Each row comes from the steps of one path. Every step used is in the known rows, and no mark comes twice. Write the path behind each row, first mark first.
Known rows:
buvi -> kadup -> dinu -> vilafu -> duri -> zuvu: [-0.47 -0.33 -0.23  0.27  0.07 -0.12  0.07 -0.65  0.19 -0.16  0.17 -0.34
 -0.07  0.15  0.25 -0.11  0.23  0.61  0.02  0.29  0.56]
dinu -> duri -> zuvu -> buvi -> kadup: [ 0.43 -0.09 -0.07 -0.11 -0.25 -0.25  0.15 -0.24 -0.22  0.27 -0.24 -0.27
 -0.10  0.49  0.10 -0.05  0.12  0.17 -0.30 -0.29 -0.57]
dinu -> vilafu -> duri -> kadup: [-0.41 -0.26  0.18  0.24  0.03  0.29  0.52  0.22  0.48 -0.09 -0.33 -0.46
 -0.09 -0.52  0.14 -0.29 -0.07 -0.58 -0.02  0.25  0.11]
kadup -> dinu -> duri: [ 0.10 -0.17  0.21  0.04  0.14  0.21 -0.02  0.21 -0.06 -0.05  0.24  0.10
  0.01  0.27 -0.33 -0.22 -0.04 -0.02 -0.03 -0.09 -0.32]
buvi -> zuvu -> kadup -> dinu -> duri: [-0.06  0.03 -0.01  0.14  0.03  0.21 -0.45  0.47  0.12  0.28 -0.14  0.60
  0.34  0.27 -0.34  0.19  0.02  0.17 -0.20  0.03 -0.20]
kadup -> dinu: [ 0.07  0.04  0.18  0.05  0.21  0.15  0.16  0.07  0.05 -0.31  0.31 -0.13
 -0.02 -0.32 -0.30 -0.20 -0.08 -0.32  0.15 -0.02  0.13]
vilafu -> duri -> zuvu -> buvi: [-0.15  0.18  0.00 -0.40 -0.18 -0.32  0.17 -0.11 -0.29 -0.03 -0.05 -0.34
 -0.08 -0.03  0.52 -0.33 -0.25  0.03 -0.23  0.13 -0.31]
duri -> zuvu: [ 0.17  0.19  0.11 -0.24 -0.16  0.15  0.16  0.08 -0.13 -0.19 -0.33 -0.25
 -0.14 -0.17 -0.17  0.00  0.06 -0.47 -0.01  0.38  0.01]
kadup -> dinu -> duri -> zuvu -> buvi: [ 0.25 -0.02  0.19 -0.35 -0.19 -0.15 -0.20 -0.04 -0.38  0.22  0.32  0.25
  0.09  0.55  0.20 -0.23 -0.14  0.50 -0.16 -0.08 -0.68]
zuvu -> kadup -> dinu -> vilafu -> duri: [-0.64 -0.14 -0.14 -0.05  0.06 -0.02 -0.04 -0.16  0.62 -0.22  0.27  0.08
  0.31 -0.17  0.16  0.02  0.30  0.32  0.27  0.22  0.23]
duri -> kadup -> dinu -> zuvu: [ 0.23  0.20  0.27  0.25 -0.20  0.49 -0.39  0.26 -0.37  0.15 -0.31  0.24
  0.07 -0.51 -0.12  0.20  0.17 -0.40  0.19  0.18  0.39]
vilafu -> duri -> kadup -> dinu -> zuvu -> buvi: [-0.10  0.27  0.24  0.08 -0.20  0.06 -0.35  0.05 -0.49  0.36 -0.03  0.18
  0.17 -0.44  0.55 -0.11 -0.25  0.00 -0.03 -0.04  0.14]
kadup -> dinu -> zuvu: [ 0.08  0.24 -0.02  0.06  0.02  0.23 -0.35  0.19 -0.24 -0.02  0.14  0.27
 -0.12 -0.20 -0.16  0.29  0.01 -0.11  0.24  0.01  0.28]
buvi -> zuvu: [-0.04  0.17 -0.04  0.27  0.19  0.18  0.20  0.60  0.08 -0.02 -0.23  0.00
 -0.30 -0.22 -0.30  0.07 -0.44 -0.73 -0.13  0.01  0.03]
buvi -> zuvu -> kadup -> dinu -> vilafu: [-0.29 -0.06 -0.20  0.21  0.04  0.20 -0.18  0.49  0.70  0.01  0.10  0.43
  0.15 -0.07 -0.20  0.39  0.00  0.10  0.22  0.12  0.29]
dinu -> zuvu: [ 0.18  0.33 -0.18  0.05 -0.06  0.27 -0.15  0.40 -0.16 -0.08 -0.20  0.13
 -0.31 -0.29 -0.13  0.38  0.02 -0.57  0.15  0.05  0.06]
duri -> zuvu -> buvi -> kadup -> dinu -> vilafu: [ 0.05 -0.19 -0.19  0.03 -0.10 -0.21  0.22 -0.52  0.23 -0.05  0.35 -0.19
 -0.05  0.15  0.26  0.08  0.04  0.55  0.19 -0.23  0.07]
vilafu -> dinu -> duri: [-0.04 -0.26  0.17 -0.06  0.67 -0.06  0.10  0.43 -0.12 -0.19 -0.06  0.05
 -0.22  0.19 -0.42 -0.35 -0.14 -0.51 -0.13 -0.02 -0.15]
buvi -> zuvu -> kadup -> dinu -> vilafu -> duri: [-0.75 -0.10 -0.27  0.30  0.11 -0.02 -0.29  0.27  0.52  0.04  0.18  0.30
  0.23 -0.04  0.17  0.13 -0.04  0.32  0.05  0.23  0.37]
buvi -> zuvu -> kadup -> dinu: [-0.10  0.29 -0.02  0.12  0.08  0.13 -0.28  0.34  0.19 -0.01 -0.07  0.41
  0.28 -0.17 -0.27  0.33 -0.03 -0.17  0.00  0.22  0.35]

Which path is each row?
[ 0.24  0.29 -0.02 -0.10 -0.11 -0.05 -0.24  0.11 -0.30  0.10  0.33  0.30
 -0.08 -0.18  0.23  0.19 -0.22  0.09  0.26 -0.32 -0.11]  kadup -> dinu -> zuvu -> buvi
[ 0.07 -0.22 -0.11  0.15  0.11 -0.17  0.45 -0.40  0.53 -0.13  0.59 -0.26
 -0.11 -0.10  0.08 -0.01 -0.16  0.19  0.29 -0.61  0.01]  zuvu -> buvi -> kadup -> dinu -> vilafu
[ 0.46  0.32 -0.28  0.08 -0.12 -0.08  0.06 -0.06 -0.21  0.16 -0.11 -0.04
 -0.22 -0.13  0.10  0.44 -0.04 -0.28  0.05 -0.47  0.03]  dinu -> zuvu -> buvi -> kadup
[ 0.20 -0.18  0.04  0.29  0.27  0.04  0.09 -0.23  0.02  0.01  0.12 -0.10
 -0.07  0.32 -0.40 -0.15  0.18  0.08 -0.08 -0.30  0.03]  buvi -> kadup -> dinu -> duri
[-0.27 -0.21 -0.29 -0.03 -0.15 -0.40  0.34 -0.53  0.20 -0.04  0.00 -0.53
 -0.21  0.18  0.54 -0.06 -0.06  0.39 -0.08 -0.11 -0.06]  dinu -> vilafu -> duri -> zuvu -> buvi -> kadup
[ 0.08 -0.27  0.45  0.15  0.50  0.20  0.10  0.50 -0.23  0.07 -0.50  0.01
 -0.10 -0.12 -0.34 -0.40 -0.10 -0.83 -0.25  0.20 -0.01]  vilafu -> dinu -> duri -> kadup
[ 0.20  0.05  0.00 -0.48 -0.33  0.14 -0.30  0.15 -0.05  0.12 -0.58  0.15
  0.34  0.33 -0.18  0.28  0.49 -0.04 -0.14  0.43 -0.44]  dinu -> duri -> zuvu -> kadup
[-0.52 -0.12 -0.09 -0.06 -0.13  0.10  0.12  0.05  0.23 -0.20 -0.05 -0.37
 -0.26 -0.01  0.29 -0.14  0.02  0.10 -0.01  0.41 -0.02]  dinu -> vilafu -> duri -> zuvu
[-0.12  0.05 -0.07  0.01 -0.06 -0.49  0.08 -0.75 -0.40  0.05  0.21 -0.33
  0.06  0.13  0.41 -0.24 -0.05  0.64 -0.19 -0.07  0.20]  vilafu -> duri -> zuvu -> buvi -> kadup -> dinu
[ 0.30  0.27  0.33  0.04 -0.30  0.19 -0.34  0.24 -0.44  0.33 -0.02  0.31
  0.12 -0.42  0.24  0.17 -0.13 -0.16  0.19 -0.11 -0.08]  duri -> kadup -> dinu -> zuvu -> buvi
[ 0.30  0.02 -0.03 -0.02 -0.06 -0.29  0.13 -0.57 -0.23  0.04  0.18 -0.20
 -0.05  0.08  0.12  0.00 -0.01  0.37  0.02 -0.21  0.12]  duri -> zuvu -> buvi -> kadup -> dinu
[ 0.25 -0.22  0.01  0.12 -0.04  0.00 -0.19 -0.36 -0.28  0.06 -0.09 -0.09
  0.03  0.50 -0.28 -0.05  0.32  0.44 -0.19  0.08  0.01]  buvi -> kadup -> dinu -> duri -> zuvu
[ 0.35 -0.15  0.08  0.13  0.15 -0.21  0.24 -0.33 -0.02  0.18  0.32 -0.09
  0.05  0.36 -0.09 -0.14 -0.09  0.27 -0.08 -0.68 -0.38]  zuvu -> buvi -> kadup -> dinu -> duri
[-0.38 -0.27 -0.24  0.29  0.18 -0.36  0.41 -0.56  0.42 -0.14  0.61 -0.36
 -0.04 -0.01  0.37 -0.30 -0.26  0.46  0.12 -0.48  0.11]  zuvu -> buvi -> kadup -> dinu -> vilafu -> duri
[-0.44 -0.18 -0.05 -0.21 -0.18 -0.16  0.04 -0.22  0.05 -0.03  0.48 -0.21
 -0.06  0.14  0.71 -0.29 -0.22  0.75  0.13  0.03 -0.19]  kadup -> dinu -> vilafu -> duri -> zuvu -> buvi
[-0.01 -0.14  0.12 -0.43  0.24 -0.12 -0.41  0.28 -0.29  0.02 -0.53  0.36
  0.20  0.41 -0.23  0.09  0.43 -0.10 -0.18  0.56 -0.09]  vilafu -> dinu -> duri -> zuvu -> kadup
[ 0.18 -0.02  0.07 -0.25 -0.15  0.18 -0.05  0.29 -0.24  0.07 -0.36 -0.08
 -0.11  0.39 -0.23 -0.11  0.09 -0.14 -0.22  0.29 -0.50]  dinu -> duri -> zuvu
[-0.04  0.16  0.04 -0.20  0.04  0.10 -0.08 -0.05  0.24 -0.26  0.06  0.15
  0.37 -0.37 -0.36  0.11  0.32 -0.17  0.24  0.16  0.23]  zuvu -> kadup -> dinu
[ 0.03  0.31 -0.14  0.03  0.04  0.11  0.00  0.54  0.26 -0.01 -0.52  0.31
  0.07 -0.27 -0.25  0.36 -0.09 -0.62 -0.11  0.25  0.14]  buvi -> zuvu -> kadup
[ 0.20  0.20 -0.02 -0.46 -0.24  0.06 -0.05  0.07 -0.01 -0.14 -0.59  0.08
  0.19 -0.16 -0.16  0.29  0.50 -0.31  0.03  0.52  0.03]  duri -> zuvu -> kadup
[ 0.30  0.01 -0.02  0.09  0.20 -0.27  0.39 -0.47 -0.01 -0.05  0.36 -0.20
 -0.04 -0.20 -0.04 -0.12 -0.21  0.04  0.11 -0.56  0.10]  zuvu -> buvi -> kadup -> dinu
